Each row was made from one small tree. The marks that hang from a mark follow it in brackets, in alphabetical order. Every link used is in the known rows. Write each row's tree.
Known rows
sazol[mago[voze[simubo[meva] zere[mezes]]] putig]: [-14   1 -10  -4  -9   2  -3  12  15   1  -4   6  10   6  -4  18   2 -11
   1   3 -16 -11   5   6  21   1   0  -5 -23   4   3   7   7   6 -18  14
 -12  -4  14 -17  -3   0  -2   0   8   0  16]
mezes[meva nisude zere[voze[lenuv simubo]]]: [ -4  15 -13  -9  13   2  15 -15   9   7   7 -16   5  -3   0  -4 -15  -2
   8   6   7  11   3  -6   3   8 -14  -8 -18   1  -4  -4   8  -4  10   9
  -7  15   1  -6  -1  -5  -6 -18  -8   9  10]
muge[simubo[meva sazol[mago[voze]]]]: [-18  -5  -6 -20   5  11  -8  25  16   1  -5  10  -1   1 -12  14  14  -8
  -9   6  -4   5   2  17  32  -5   1 -10   0  21  -5   4   6  -8 -16  -9
  -4   2   5 -22   6  -8   9  -6   8  11   1]
simubo[meva sazol[mago[voze[mezes]] putig]]: [-16  -6  -7  -3  -4   8 -13  23  18   4  -6  10   1  -2  -5  23   5 -17
  -5   0  -1   2   0  17  32  -3   9  -8   1   1  -5  22   7   6 -27   3
 -13   0  10 -21  -5  -4   4  -1  15  13  12]
sazol[mago[voze] putig]: [ -8  -4 -20   0  -6   2  -5   6  15   2  -6   6   7   7  -4  14  -2 -11
   4  -4   1  -7   6  16  22  -8  -7 -15 -16   5   4  13  16  -8 -31  12
  -3 -13  12 -23   0  -3   4   0   8  14   4]
meva[mezes[nisude zere[voze[mago simubo[sazol]]]]]: [ -5   4  -9  -8  10   0  11  14   4   4   8 -18   8  -6  -4  20 -12 -12
   4   9   5   3  -2   1  -2   7 -11 -10 -18   2  -9   6   4   3  -8   5
  -4   3   2  -9   8  -9  -8  -7  -9  -3   4]
putig[sazol[mago[voze[lenuv mezes simubo zere]]]]: [-14   4   0   6  -4 -10 -12   9  19   8  -7 -13  16  -8  -6   6   2 -15
   8   2  -3 -29   1  -5  13   6   0   1 -21   3  11  21   5   9 -12  21
  -4  -4  12 -11  -8  -7   8  -6   3   0  24]
sazol[mago[voze]]: [ -9  -6 -13  -9   1  -3  -1   9  14   1 -13  -1   4   9  -6  11   1  -6
   3  -4   6  -9  -2  10  22  -7 -10 -15 -13  10   4   4  17  -7 -23   7
   2  -6   9 -22   4  -6  10  -3  -2  13   5]
meva[mezes[nisude zere[voze[lenuv mago simubo]]]]: [ -4   5 -13  -6   7  -5  10   5   2   3   9 -22  10  -1   0   7 -19 -13
   7   8   5  -4  -2  -8   1   6 -14  -6 -25  -4  -4   0   6   7  -4  11
   0   0   3  -4   3  -4  -8 -10 -12  -1  12]
zere[voze[lenuv mago nisude[mezes] simubo[meva sazol]]]: [-12  -1   9   1  17  -4 -22  16   2  12   0  -4  12   1  -5   3  -4 -18
  -5   9  -9 -11  -4 -14  22   4  19   9 -12  -4  -3   4  -4  33  -1  10
  -5  -6   7  -6  -7  -2  -7 -18   3 -15  21]
sazol[mago[voze[lenuv nisude]] putig]: [ -8  -6 -14   6  -2   0 -12  -4  13   3  -4   4  15   7  -2   5  -8 -21
   7  -5   1 -10   9   6  22  -3  -3  -6 -19   3  11  14  12   4 -24  17
  -9 -14  11 -19  -9   3  -4  -7  14   9  11]
simubo[meva sazol]: [-22  -6   1 -22  15   3  -8  17   6   5 -16  -2 -11   8  -5  20   0  -1
 -12   4   6  16  -5  12  22  -4  13 -15   3  17 -10  10   4  -4 -19 -11
   3   5  -2 -21   4  -9  10  -6  -5  25  11]
simubo[meva[mezes[zere[voze[mago]]]] sazol[putig]]: [-12   1 -12 -14   1  13   0  23   8   5   4   1  -2  -2  -5  29 -10 -17
  -6   5   2  19  -3  10  16  -1   8  -8  -8   0 -13  16   0   9 -21  -4
 -10  -7   1 -12   3  -8  -3  -5   0  11  10]
nisude[mezes]: [ -3  -4  -6  -5   6  -4  -7  11   4   7 -15 -16  -8  10   1  18  -3  -1
   1   0   7   4 -12   0  11  -9   2 -11 -12  -1 -11   2  11 -11 -17   0
  20  -9   9 -11   3 -12   9  -4 -15  16   5]
gozo[sazol[mago[voze[nisude zere]]]]: [  0 -10  -2  -1 -11 -10  -8   8  14  -6 -12  -9   5  10  -9  26   1 -11
   0  -8   4 -12   3   1   3   3  -6 -10 -16  16  13  10  10  -2 -17   9
 -15  -5   8 -16   0  -2   6  -2   7   9   7]
muge[simubo[meva[mezes]]]: [-17  -6 -12 -27   7   3  -7  20  10   0  -7  -8 -10   9  -1  19  -2  -5
  -8   6  -2  15   0   9  15  -6   3 -11 -14  13 -11  -9   3 -21 -14 -16
  14   0   4 -12  11  -8   6  -4  -9  17   4]
nisude[mezes[zere]]: [  5   3  -9  -8   1   2   7   9   5   7 -10 -19 -10   5   0  17  -7  -1
   3   0  13   9 -12  -2   6  -7  -7 -13 -10  -4 -14   6  15  -9 -11  -1
  10  -8   6  -6   0 -14   9  -5 -17  23   4]
mezes[meva nisude[voze[mago zere]]]: [ -3   4 -10 -10   8  -3   9 -10  -3   0   4 -20   7  -1  -3   3   0  -1
   6  -5   7   7   0  -8   1   9  -1  -9  -8   4  -6  -5  13  -3   1  14
  -2  -4   5 -16   9  -3  -1 -10  -2  12  11]
zere[mezes[meva] voze[lenuv mago nisude simubo]]: [-14   3  -3  -6  19 -13 -11  -2  11   5   2 -10  20   6   7  -6 -13  -6
   4  11 -15 -12   4 -15   9   9   3   3 -35  -4   4 -13  -4  20   4  15
   1   1   5  -5  -1  -2 -15 -24  -4 -21  21]
meva[mezes[zere[voze[lenuv nisude simubo[sazol[putig]]]]]]: [ -4   1  -9   3   4   1  -2  11  10   8   7  -9   8  -2   0  18 -22 -21
   3   9  -1   4   3  -2   0   5   3  -1 -22  -1   1  16  -1  11 -10   4
  -8  -3   1  -8  -6  -6 -10 -10  -1   0  11]
meva[mezes[nisude[voze[mago simubo[sazol]]] zere]]: [ -1   4 -11  -2   5  -3  11  16   2   3  11 -25   5 -13  -4  17  -7 -13
   2   9   8   5 -10  -1  -4   5  -6 -10 -13   2 -13   9   9   7  -9   7
  -4  -2   4 -12   7  -8  -4  -6  -5   3   4]
mezes[meva nisude[voze[lenuv zere]]]: [ -3   3 -10  -6   9  -2   8 -15  -3   2   1 -22   3   2  -3  -2  -4  -1
   7  -3   9   9  -1  -8   5   8  -1   0  -8   6  -1  -3  11  -3   4  11
  -1  -1   1 -16   3  -5   0 -15  -5  18  14]
meva[mezes[nisude[voze[lenuv simubo]] zere]]: [  1   5 -14   0   3  -5  10   5   2   4   6 -29   2  -5   0   9 -15 -13
   7   7   9   5  -9  -3  -1   2 -11  -4 -20  -1  -7   3  10   3  -5   8
   3  -2   3  -9   3  -7  -3  -8 -10  11   8]
mezes[meva nisude zere[voze[mago simubo[sazol]]]]: [ -7  14  -9 -12  13   4  15  -2   9   4  12 -12   9 -11  -5   4  -6  -3
   4   7   6  11   3  -1   2  11 -11 -15 -10   3 -11   3   7   0   6   8
 -12  14   2  -9   3  -7  -6 -14  -3   2   6]
bakeb[mezes[nisude]]: [ -9  -8  -7 -13   8 -10   2   4   6  -3 -10 -23  -1  10   7  16 -11  -1
   4   4  10  11   5   4   3  -3  -7 -18 -18   2  -7   2  13 -18 -16   0
  24   3   4 -12   3 -14   1  -3 -15  15   6]
meva[mezes]: [-12  -8 -12 -14   6  -7  -3  14   6   2 -14 -19  -6  11   4  24 -13  -3
  -1   3   8   9  -6   5   3  -6  -2 -15 -19   5  -5   0   9 -16 -23  -5
  19  -6   4 -14   9 -10   5  -1 -17  17   5]
mago[voze[lenuv mezes nisude simubo[meva sazol] zere]]: [-17  -1  17  -3  -1  -3 -18   6  18   5  -7  -9   8  -3  -1   5  -1 -18
  -3   0  -7 -13   1 -18   6  18  22  10 -12   3  17  14   2  26   5  11
 -16   9   4 -10 -19   5  -4  -8  10   2  30]
mago[voze[mezes simubo]]: [-12   0  -2  -3  -3 -10 -15  11  20   5 -10 -12   2   2   6  10   1  -5
   1   0  -3 -16  -4  -4   3   3   6  -8 -24  -1   6   5  13   1  -7   9
   8   8  11 -13  -3  -5   5  -2  -2   5  12]
zere[voze[lenuv mezes]]: [ -8  -6  -9   0  10  -7 -14   7   5   9  -6  -9   5  13   6   7  -9  -7
   3   1  -2 -15   2  -8  16  -1   3   2 -19  -7   6   1   2   7  -6   5
  12  -4   3 -10   2  -7   4 -11 -10   0  17]

Write each row's tree
[  5   5  -6 -11  -2   3   6  -6  22   3 -14 -13  -7   0   1  10  -3  -6
   7  -7  15  12 -10  -3  -2   4  -2  -5 -15   1  -2   2  20  -6  -4   6
  -6   0   9  -9  -8  -7  -6 -12  -6  21   3] => mago[voze[nisude[mezes[meva zere]]]]
[-12  -6 -11 -11  20 -11   2  -1  -2   0  -2  -9  13  14   3   3 -10  -6
   6   8  -5 -13   3  -6  16   4  -9   3 -27  -2   1  -9   5  11  -8  12
   7  -4   3 -11  11  -6  -8 -18 -12 -13  15] => zere[mezes[nisude] voze[lenuv mago]]
[-14   2   5  -3  24  -9  -8   4  15   4  -3  -4  11   2   3   2 -11  -6
   2  15 -13  -2   3  -5   7  10   8   7 -25   6   2  -4  -6  16   3   5
  -2  12   1 -11  -2  -8 -15 -24  -4 -17  15] => zere[mezes[meva] voze[lenuv nisude simubo[sazol]]]
[ -3 -11  -6  -4  15  -9 -11   4  10   8 -11  -9   6  15   5  15  -9  -8
   4  -1  -1  -9   9  -5   5   4   8  -3 -20  -4   3   0   5  -2  -7   1
   3  -1   7 -13   4  -3  -6 -10  -7  -1  11] => zere[voze[mezes nisude]]
[-22   3   0  -9  -1   4 -15  14  19   5  -7   7  -3  -1  -4  16   4 -11
  -8   4  -7   2  -2  12  14   0  17 -10 -13  14   0  16  11   3 -16   4
  -5   9   8 -22  -4  -5   3  -2  11  11   8] => mago[voze[simubo[meva sazol[putig]]]]
[-20   4   8  -4  -1  -8 -20  10   1  10   2 -20  13   1   4  -3  -5 -10
  -6   1 -10 -19   0 -29  18  11  14   0 -15 -11   6   4  -5  25   4  16
   1  -4   6   1 -13   5   7  -5   0  -1  42] => voze[lenuv mago mezes simubo[meva] zere]
[ -2  -7  -1   8 -18 -11 -14  16  13  -4  -9 -14   6   4  -4  20   1 -14
   2  -6   2 -21  -2  -5  12   2  -7  -2 -15   2  16  13   5   8 -15  14
  -8  -5   7 -10  -4  -5  13  -2   4   6  18] => gozo[sazol[mago[voze[lenuv mezes zere]]]]
[ -1  -4   1   9  16  -7 -10  21   8  11  -2  -3  13   4 -10  17  -1 -13
   2   8  -7 -10   1   0  15   1   4  -2 -11   1  -5   8   0  12  -9   5
  -2  -3  12 -13   0  -8  -6 -10   2 -16   4] => zere[voze[nisude[mezes] simubo[sazol[mago]]]]
[-17   1   1   4   2 -14 -24  11   2   9   3 -23  18  -1  10  -6  -9 -10
  -1   6  -7 -25  -1 -20  15   2   5  -7 -21 -14   4   5   0  17  -5  18
  13  -3   7  -1  -9   0   7  -7  -2  -6  30] => voze[lenuv mago mezes simubo]
[  1   5  -9 -13   6  -1   7  -4  18   2  -1 -18   3   4   8   6 -20  -4
   8   2  11  13   3  -7   1   2  -5  -7 -22  -7  -1   1   5   3   2   4
   7   1  -2  -3  -9 -12  -6 -16 -15  10  14] => bakeb[mezes[meva zere[voze[lenuv nisude]]]]
[ -2   1  -7   3   8  -2   5  18  11   7   6 -11  12  -2  -5  15 -18 -20
   4  10   3  -4   0  -2   7   3  -9  -3 -17   1   1  12  -3  13 -11   4
  -8  -5   2  -9  -4  -6  -7 -11  -4  -5  11] => meva[mezes[zere[voze[lenuv nisude simubo[sazol[mago]]]]]]
[-19   2  -5 -15  13  -4 -13  12   4   9  -1  -2   6  11  -3   8   0  -4
  -7   7 -10 -10   1  -4  19  -4  10 -11 -20   4  -4  -5   5  11  -6   4
   6  -1   8 -14   7  -2   3  -7  -4  -8  15] => zere[voze[mago simubo[meva]]]
[-18   0   1 -11   4  -6  -2   2   0   4  -3 -23   2   7  -2   9 -14 -10
  -2   8  -2   4   0 -13   8   9   5  -1 -17   5   3  -1   0   5  -2   6
   3   6   3  -7  -4   1   0  -4  -8  10  27] => voze[lenuv simubo[meva[mezes[nisude]]] zere]
[ -6  -9  -5  -4  14 -11 -12   6   6   7  -6 -10  15  11   5  10  -7 -10
   3  -2  -2 -16   8 -13   7   5   7  -5 -20  -9   4   1   3   9  -7   9
   2  -8   8 -11   4  -1  -7 -10  -4  -9  15] => zere[voze[mago mezes nisude]]
[-15   0   1  12  -3  -5 -17   4  13   4   0  -7  12  -9   4   7  -4 -19
   3   4  -5 -12   3   0   9   9   7   2 -17  -3   7  20   8  11  -8  17
  -3  12   8 -13 -12  -2  -5  -7  12   2  15] => mago[voze[lenuv mezes[nisude] simubo[sazol[putig]]]]
[-11   3  -4   4  10  -4 -11  23  16  10   3  -2  12  -6  -2  13  -1  -5
   1   9  -8  -8   3   1  16   3   1  -7 -10  -3  -4   5  -4   7  -7   5
   0   8  10 -14   0  -9   1  -9  -1 -13  12] => zere[voze[mezes[meva] simubo[sazol[mago]]]]
[-21   2   4 -14  11  -8  -2   1  -3   1   0 -20  12   7   1  -4  -7  -7
  -3   9 -13 -10   1 -19  15  14   3   0 -22   0   1  -6  -1  17   2  16
  -1   2   2  -3  -3   3  -3 -10  -4  -5  33] => voze[lenuv mago simubo[meva] zere[mezes[nisude]]]
[ -2   2 -11 -11   9  -1  12 -12   1   0  -1 -19  -1   2  -3   8   0   2
   7  -2   9  15   0  -2  -1   7   0  -8  -9   8  -6  -5  14 -12   0   6
  -1   2   4 -19   9  -6   0  -9  -6  18   7] => mezes[meva nisude[voze[zere]]]
[-12  -4  -5  -3   8  -8  -9  -3  20   6 -14  -6  12   1  -9   5  -2 -16
   7  -1   8 -15   4   7  18  -1   0  -4 -18  13   8  20  12   0 -22  14
  -5 -10  11 -18  -5  -6   4 -12   5  10  12] => putig[sazol[mago[voze[lenuv nisude]]]]
[-13   4   8  -4   1   0 -10   7  24   6  -4  -8   2 -10   1   4  -4 -17
  -2   2   2  -6  -3 -11   9  13  12   4 -11   0   7  16   5  23   3   7
 -18  13   3  -7 -19   2  -4 -12   8   9  24] => mago[voze[lenuv mezes[zere] nisude simubo[meva sazol]]]
[ -6   0  -8  14   6  -2 -12  22   2   9   6  -1  12  -5  -9  13   4 -11
  -2   9 -10 -10   1  10  19  -7   6 -11  -9   6  -6  17   6   9 -19   9
   0 -10  11 -23   4  -9   6  -2  11  -2   4] => nisude[voze[simubo[sazol[mago putig]]]]
[-12   1  -4 -15  11  -6  10 -13   2  -2  -9 -22   3   9   6   2 -13   2
   7   3   1   8   2  -9   2  12  -7   0 -20   5   3  -6   3  -5   0   9
   4   6  -3  -9   0  -5  -4 -14 -13  13  22] => voze[lenuv zere[mezes[meva nisude]]]
[-12  -7  -7  -1  10  -9  -7  -4   0   5  -7 -22   5   6   8   4 -11  -8
   6   1   9  -5   3  -7  13   5  -4  -4 -12  -7   0   5   6  -6  -8   8
  12   5   4  -8  -3  -4   3  -9  -8  15  20] => voze[lenuv mezes[nisude]]
[-10   5  -8  -3  11 -10  -7   3   8   7   8 -14  15  -3   6   3  -4  -6
   5   6  -5 -10   4 -10   7   9  -1  -8 -21 -11  -4  -7   4   3   2  14
   3  11  11  -7   5  -2  -7 -11  -4 -13  13] => zere[voze[mago mezes[meva nisude] simubo]]
[  4  11   1  12  -2  -5 -10   9   2  11   3 -23   2  -5  -3  -1   0  -5
   5   2  -4  -3 -16 -20   5   0  10   9 -14  -8  -5  -2   7  19   9  15
   7 -11   9  -5  -5 -10   6 -13  -7   2  19] => nisude[mezes[meva] voze[lenuv simubo zere]]
[-12   3  10   7  -1  -5 -19  22  -3  11   8 -17  13  -9  -3   2   6 -15
  -5   3 -13 -19  -7 -21  18   8  22   8  -6  -7   1  13  -3  38   4  16
  -7  -8   6  -9  -6  -1   7  -8   6  -7  34] => nisude[voze[lenuv mago mezes simubo[meva sazol] zere]]
[-15   2  12   5  -6  -7 -14  13  14   6  -6 -12   9  -5   1   8   0 -11
  -1   0  -7 -21  -2 -15   3  13  12   5 -16   2  16  17   4  21   2  15
  -4   5   3 -11 -14  -5   6  -5   3  -1  25] => mago[voze[lenuv mezes simubo[sazol] zere]]
[ -3   6  -7  -7   0  -2   4   8   4   1  10 -26   5  -6   3   0  -7 -10
   2   8   5   2  -4 -11  12   0  -4  -6 -16  -9 -11   4   9  16   0  13
   7   0   4  -4  -4  -7   0 -10  -5   6  20] => bakeb[mezes[nisude[voze[lenuv mago simubo[meva]]] zere]]
[-15   2  -2  -7  -4  -1  -4   9  13   2  -5  -3   9   6  -9   3   1  -9
  -2   0  -5 -16   0  -4  25   2  -2  -4 -14   8  11   4   8  12  -9  14
  -8  -4   8 -15  -8   2   9  -4   4   7  23] => sazol[mago[voze[lenuv simubo[meva] zere]]]
[-15  -5   0  -1  15  -5 -13  20  10   8   1  -2  12   6  -7  12 -10 -20
  -3  11  -8  -6   2   1  24   2   8   4 -13   5   3   6  -6  21 -10   3
  -7   0   5 -14  -5   0  -8 -14   3 -10  18] => zere[voze[lenuv nisude simubo[meva[mezes] sazol[mago]]]]
[-12  -1   1 -16  12  -9  -2 -12   4  -1  -6 -21  17   9   6  -4 -14  -5
   4  -1  -2  -3   4 -22   2  14   3   1 -23   0   8  -6  -2  13   2  15
  -5 -10  -1  -4  -7   1  -9 -17  -7   0  30] => voze[lenuv mago nisude zere[mezes[meva]]]
[ -4   2   0  -1  11 -10 -10   2  12   9  -9 -19   2   1   2   6  -6  -4
   4   4   1   7  -4  -8  -1   3   7 -10 -18  -2  -9  -4   7  -5  -2   5
   7   5  13  -6  -6  -5  -6 -10  -5   7   9] => voze[nisude[mezes[meva]] simubo]
[-11   4  -3  -2  18  -7   2   3   6   1  -2 -15   5  -7   2   3  -4  -2
   3  14  -4   6  -6   1   9   7   0   1 -16   6 -10  -2   4   6   0   9
   3  12   3 -15   5 -10  -7 -19  -4  -2  10] => zere[mezes[meva nisude[voze[lenuv simubo[sazol]]]]]
[-14   6  -6  12  -1  -1 -17  19  15   9   4  -6  15 -13   1  13  -5 -11
   0   9  -7   0   4   6  17   2   4 -15  -7  -7  -9  17  -4   0 -15   9
  -2  10  12 -11  -9  -8   1  -3  10  -1  15] => voze[mezes[meva] simubo[sazol[mago putig]]]
[ 13  11 -14  -1   1   6   9   6   8   8  -3 -18 -11  -7  -2   9   1   0
   6  -2  14  16 -21  -4   5  -8  -3  -5  -7  -8 -20   1  16  -1  -2   3
   4 -11   9  -9   3 -16   7 -12 -13  21   2] => nisude[mezes[meva zere] voze]
[ -9  -3  -7 -12  22  -8  -2  -8  13   2  -9  -6   6  14   7   2 -14  -3
   7   6  -5   2   3  -5   8   5   2   5 -29   2   3 -11   1   5  -1   4
   3   2   1 -12   2  -7 -13 -25 -11  -4  14] => zere[mezes[meva] voze[lenuv nisude]]
[-13   4  -9   1  12  -1  -3  18  15   4   2   8  13   0  -1  17  -5  -4
   2  17 -17  -1   4  13  18   0  -1  -6 -23   2  -8   3  -4   6 -13   5
  -2   7   9 -17   5 -11  -8 -12   1 -17   6] => zere[mezes[meva] voze[simubo[sazol[mago putig]]]]
[ -2   0 -18 -22   6   8  10  14   5  -1   4 -12 -10  -1  -5  17   1  -8
  -2   7   4  21  -3   6  10  -2  -5  -6 -10   9 -17  -8  10 -17  -5 -11
   0   2   5 -12  14  -8   1  -8  -7  19  -1] => muge[simubo[meva[mezes[nisude[voze] zere]]]]
[ -5   4  -1   4  14  -9 -18   1   6  11   3 -13  17   2   1  -6  -8 -12
   4   5  -6 -12  -3 -19  12   4   7   4 -24 -11   0  -6   2  21   4  17
   3  -7  10  -2  -7  -2  -8 -20  -3 -15  18] => zere[voze[lenuv mago nisude[mezes[meva]] simubo]]
